What can hang from each mark
D: C E
A: D R T Z
Z: A C
T: A
C: R T
K: A C
E: R Z
R: C E

Each row was made from one small tree. The marks that hang from a mark follow it in brackets, in alphabetical order. Every link used is in the known rows. Write each row's tree.
Known rows
D{C E{R Z{A}}}: [  4 -19  10  23   1 -17 -10   1   6 -21   1   2   9  22  -9  -4   6  -6
 -28 -37 -10  17  26  -4   9  18]
K{A}: [  7  -5  -3  -4   4  -4  15  13   9 -14  -3   1 -10   1  12  13 -12  -3
   1   4  -1  -4  -7   4   1  12]
K{A{T}}: [ 17   0  -1   5   2   0  19  16   9  -2  -4  -9   3  -3   9  17 -19   2
  -5   8  -2  -8  -3   9  -4  22]
R{C E{Z{A{D}}}}: [  0  26  10  11  23  21  -5   3  -4 -18  -5 -20   5  15   4  -5   5  -6
   0 -24  -6  -4  13   4  -4 -24]
D{E{R Z{C}}}: [-10 -21  -9   9  -9 -11   1 -14   3 -15 -22   3   9  17  12 -17   0  -2
 -26 -19 -14  14  13 -16  -3   9]
R{E}: [ -3   9  -3  -2   8   2  -6 -17   0  -6  -6   5 -10   8   0  -9   3  -6
  -4   2   0  13   8  14   0  -3]
R{C{T} E}: [ -9  25   1 -11  19  14 -11  -8  -2  -8 -23  -3   5  12   5 -10   9  -5
   9  -7   2  12   9  17  -9  -9]
C{R{E{Z}} T}: [ -7  16 -17   7  15  -8  -6 -31  -8  -9 -29  14  19  13   3  -7   7  12
   1 -23  -2  10  13  42  -3   1]
K{A{D}}: [ 14   2  -4   0   4   2  31  14  10  -5   5 -10  -1  -5  15  17 -14  -3
   6   7   5  -9  -1  -9  -2   8]
Z{C{T{A{D}}}}: [  5   6   1  -8  -1   4  11   1   1   5 -21 -15  12   4  37  -1  -5   2
   6  -3 -10 -19  -1 -25 -25  11]
K{A{R} C}: [  7  -6   4   7   0   1  27  17  16 -24 -24  -2  11  19  -1   6  -7   1
  12  19   5  -1  -8   0  19  33]
Z{A{D}}: [ 10   9   4  18   1   3  13   9  -8   2  10 -13   1   1   0   6  -5  -1
   0  -5   2 -17   2 -15  -4  -8]
Z{A C{R{E}}}: [ -8  19 -18  24  -7   3  -8 -24 -24   1 -34  -4 -19  25   3  -8  -6 -14
  -6  -5   8   7   6   7   3   8]
R{C{T}}: [ -3  16   3 -12  11  10  -3   7   0   0 -16  -6  12   3   5  -3   7   0
  11  -8   2  -2   3   2 -10  -5]
C{R T}: [  0  11 -15   4  -5  -8  11 -11 -10  12 -19   6  17  -2  -2   3   4   8
   9  -8  11   2   7  17  -3  11]
Z{A{T} C{R}}: [  8  15 -14  34 -16   5   3  -6 -28  16 -26 -17   3  10   1   6 -16  -4
  -9  -1   4 -12   6  -3  -4  19]
Z{A{D T} C{R}}: [ 13  20 -15  39 -17  11  19  -5 -29  24 -18 -27  13   4   4   8 -17  -3
  -8  -1   8 -20  12 -18  -6  16]
E{R}: [-12 -13   1   2  -9   1   8  -5   1  -3  -2   3  -2  -1  -5   0  -3  -6
  -5 -11  -4  12   1 -12  -4  -2]
K{A{D R{C} T}}: [ 10  23   6  13   3  33  39  37   0  -7 -10 -26  30  -5   1  22  -6  -7
  12  13  12 -15   7  -7   3  14]
Z{A}: [  5   3   3  13   1  -6  -6   8  -9  -5   3  -6  -7   9  -2   1  -3  -4
  -2  -6  -5 -10  -4  -1   0  -1]
A{D R{C} T Z}: [  9  25  10  14  -7  35  22  35 -28   6  -5 -16  38 -11 -15   6   5  -6
  18   4  15 -10  17   5   9 -14]
T{A{D R{C}}}: [ -5  16  24  -4  -2  33  17  33   1 -11  -4 -21  23  -4   7   6  17  -5
  18  -2  11 -12  12 -24   2  -1]
R{C{T{A{Z}}}}: [  2   9  19 -23   5  13 -15  29  -7  -4 -14  -5  10  -1  11  -9   9  -3
  19 -21   1   0   8  12 -10 -15]
Z{A{T} C}: [ 11   9  -3  24  -8   5  -5   3 -18  11 -20 -19  -2  15   7   3 -17  -9
 -13   3 -13 -19  -7  -9 -11   9]
C{T{A{D R Z}}}: [  8   8  10  -6  -2   6  17  24 -14  -1  -6   3  35  -4   9  -1  11   3
  25  -4   3 -18   7   7  -4  -8]

Write each row's tree
[-16 -16  -6   8  -3   3   0 -18  -1 -14 -26  -4   1  15  13  -7 -10  -6
 -11 -21 -22   6  -1 -15  -5  -2]
E{R Z{C}}
[  1   6   3  -5   1   0   2 -22  10  -6 -35  -2  11  17   7 -15   3   9
   8 -10   8  18  13  17  -4  30]
K{C{R{E} T{A}}}
[ -5  25  -3  -7  18  15  10  13   2 -27 -33   4  12  20   8   5   5  -8
  18   7   6   4   1  27   3   9]
K{A{R{C{T} E}}}
[-15  11 -10  13   9   7  -8 -20 -11 -25 -37   5  15  29   8 -13   4  -4
  -2  -1 -15   2   2  16   9  -1]
A{R{E{Z{C}}}}
[  0   0   2 -12   1  -2  -7  -2   2   1 -28  -6   5  10  32  -7  -3   1
   1  -5 -13 -12  -4 -10 -22  12]
Z{C{T{A}}}
[ 20  14  -5  27  -8  14  22  -6  -8  23  -2 -20  24 -10 -15  21  -4  -3
  -2  -2  22   6  32  -4  10  32]
A{D{C{R}} T}
[  5   9  -7  20 -15  11   5  13 -31   8 -28  -2  22  10  -4  -4  -9  -7
   7  15   0  -9   4  11   9  -1]
A{R T Z{C}}
[ 14  13  -3  34   3   6   9  -1 -13   1 -14 -28  19  12  14   5 -18   0
 -13 -12 -24 -29   0 -13 -13  -1]
E{Z{A{D T} C}}
[ -9  16  16 -20  28  14 -21   0  10 -29 -24  -7  13  16  20 -13  16   6
   5 -31 -17   4  11  21 -16  -8]
R{C{T{A}} E{Z}}
[ 22  -9  13 -11   0 -19 -15  18   1  -3  -3  10  18  10   7 -11  13   0
  -4 -16  12  14  31  16   0  20]
D{C{T{A{Z}}} E}
[ 12   0 -13   3  -1 -12  28  -2  10  -7 -35  -1   8  13   4   5 -13   9
  12   1  13   6  -1  12   6  39]
K{A C{R T}}
[ -6   9  -3  -6  14  -6 -11 -18   2 -14 -25   4  20  11  18  -8  10  13
   4 -33  -5   5  14  35 -10   8]
C{R{E{Z}} T{A}}
[ 14  -1  19  -3   2  11   5  11  13   2  10 -20   6  -2  12  11   5  -5
   0  -8   5   1  19 -21   0  20]
T{A{D{C}}}
[ -1  29   7   6   2  31  -4  18 -27  -6 -20  -3  22   7 -19  -8   8 -11
  11   5  10   9  19  30  13 -13]
A{R{C E} T Z}
[ -6  10  -3  24  -6   1  -3   6 -22  -6 -26  -5   3  24   2   0  -1 -11
   2   9  -7 -19 -10 -12   7   3]
Z{A{R} C}
[  2  11 -12   5   3  -4   9 -31   1  -1 -40   4   9  19  -7 -15  -1   8
   7  -2  13  21  14  22   4  26]
K{C{R{E} T}}
[  0  10  20  -4  -8  21  17  37   5 -13   2 -16  34  -1   8  -3  26  -1
   4  -2  23  -5  26 -25   3  10]
T{A{D{E} R{C}}}
[  7   4   3  -3  -1  -2  -5  -1   1   4 -17  -5  13   2   4   8  11   3
   7 -18  14   9  20  10   1  32]
D{C{R T{A}}}
[ 11  -1  12  -2   0 -11   0  18   8 -11 -10   6  34  15   6  -4  25   4
  -1  -4  10   6  25   5   5  39]
D{C{T{A{R}}} E}
[  2  27   3   1   3  24  16  26 -25   1 -17  -3  37  -3  -6  -1  15  -2
  30  -1  12 -11  12   9   3 -24]
A{D R{C{T}} Z}
[ -6  13  -9  23  10  -4 -14 -20 -15 -16 -14   2   3  20  -5  -4   4   3
  -6 -26  -3   4  13  31   7  -3]
C{R{E{Z{A}}}}
[  3  21  16  26  12  19  -4  27 -15 -18 -16 -19  35  12 -12   7   9   2
   6 -18 -14 -23   3  10   6  -5]
E{Z{A{R{C} T}}}
[ 22  15   8  24  -5  19  17  18 -23  11  -1  -9  37  -2 -19  14   0  -8
   9   7  12  -2  25  11  19   9]
A{D{C} R T Z}
[ -3  14  -6 -10  -2  -3 -12  -7 -18   0 -20  13   7   5   3 -13   6   5
  13 -18  13  12  19  41  -4  -2]
C{R{E} T{A{Z}}}
[ -3  14   8  -2   4  16  15   4   1 -13  -1  -6  18   6  10  -2  12  -3
   7   6   5  -5  13  -3   1   5]
T{A{D R{E}}}
[ -6  13  -5  -9   4  -1  -4 -16  -3  -1 -21   6   9   8  12  -6   8   6
   5 -16   8  11  14  24  -9  16]
C{R{E} T{A}}
[-12  -8   8  -2 -12  10   5  10   6  -9  -5  -4   5   4  -7 -11  10  -9
 -13 -14  14  25  23 -20  -1   3]
D{E{R{C}}}
[ 20  -6  -1  -9   7 -13  14  14   5 -11 -27   7   5  12   4  -6 -20   4
  15   3   0   0  -6  21   4  14]
K{A{Z} C{T}}
[ -4  12 -24   7 -10  -5   5 -22 -16  12 -39   1   8   9  13  -2  -2   3
   5   1   7  -1   0   3  -6  15]
Z{C{R T}}
[ 18  -7  10  -6 -13  -4  10  26  -2   2  16  -1  14  -8  12 -12   9   3
  -4  -7  16   1  26  -8  -3  -3]
T{A{D{E} Z}}
[-13 -14   4  -9   1  -3  -5 -11   6 -18 -34  -2  14  14  31  -9  -6   1
  -6 -33 -33  -5  -5 -12 -23   6]
E{R Z{C{T{A}}}}
[ -1   8  13  -8   8   4   3  -6  12 -22 -33   0  23  28   6 -16  12   8
  14   4  -4   4   3  13  -1  27]
K{C{T{A{R{E}}}}}
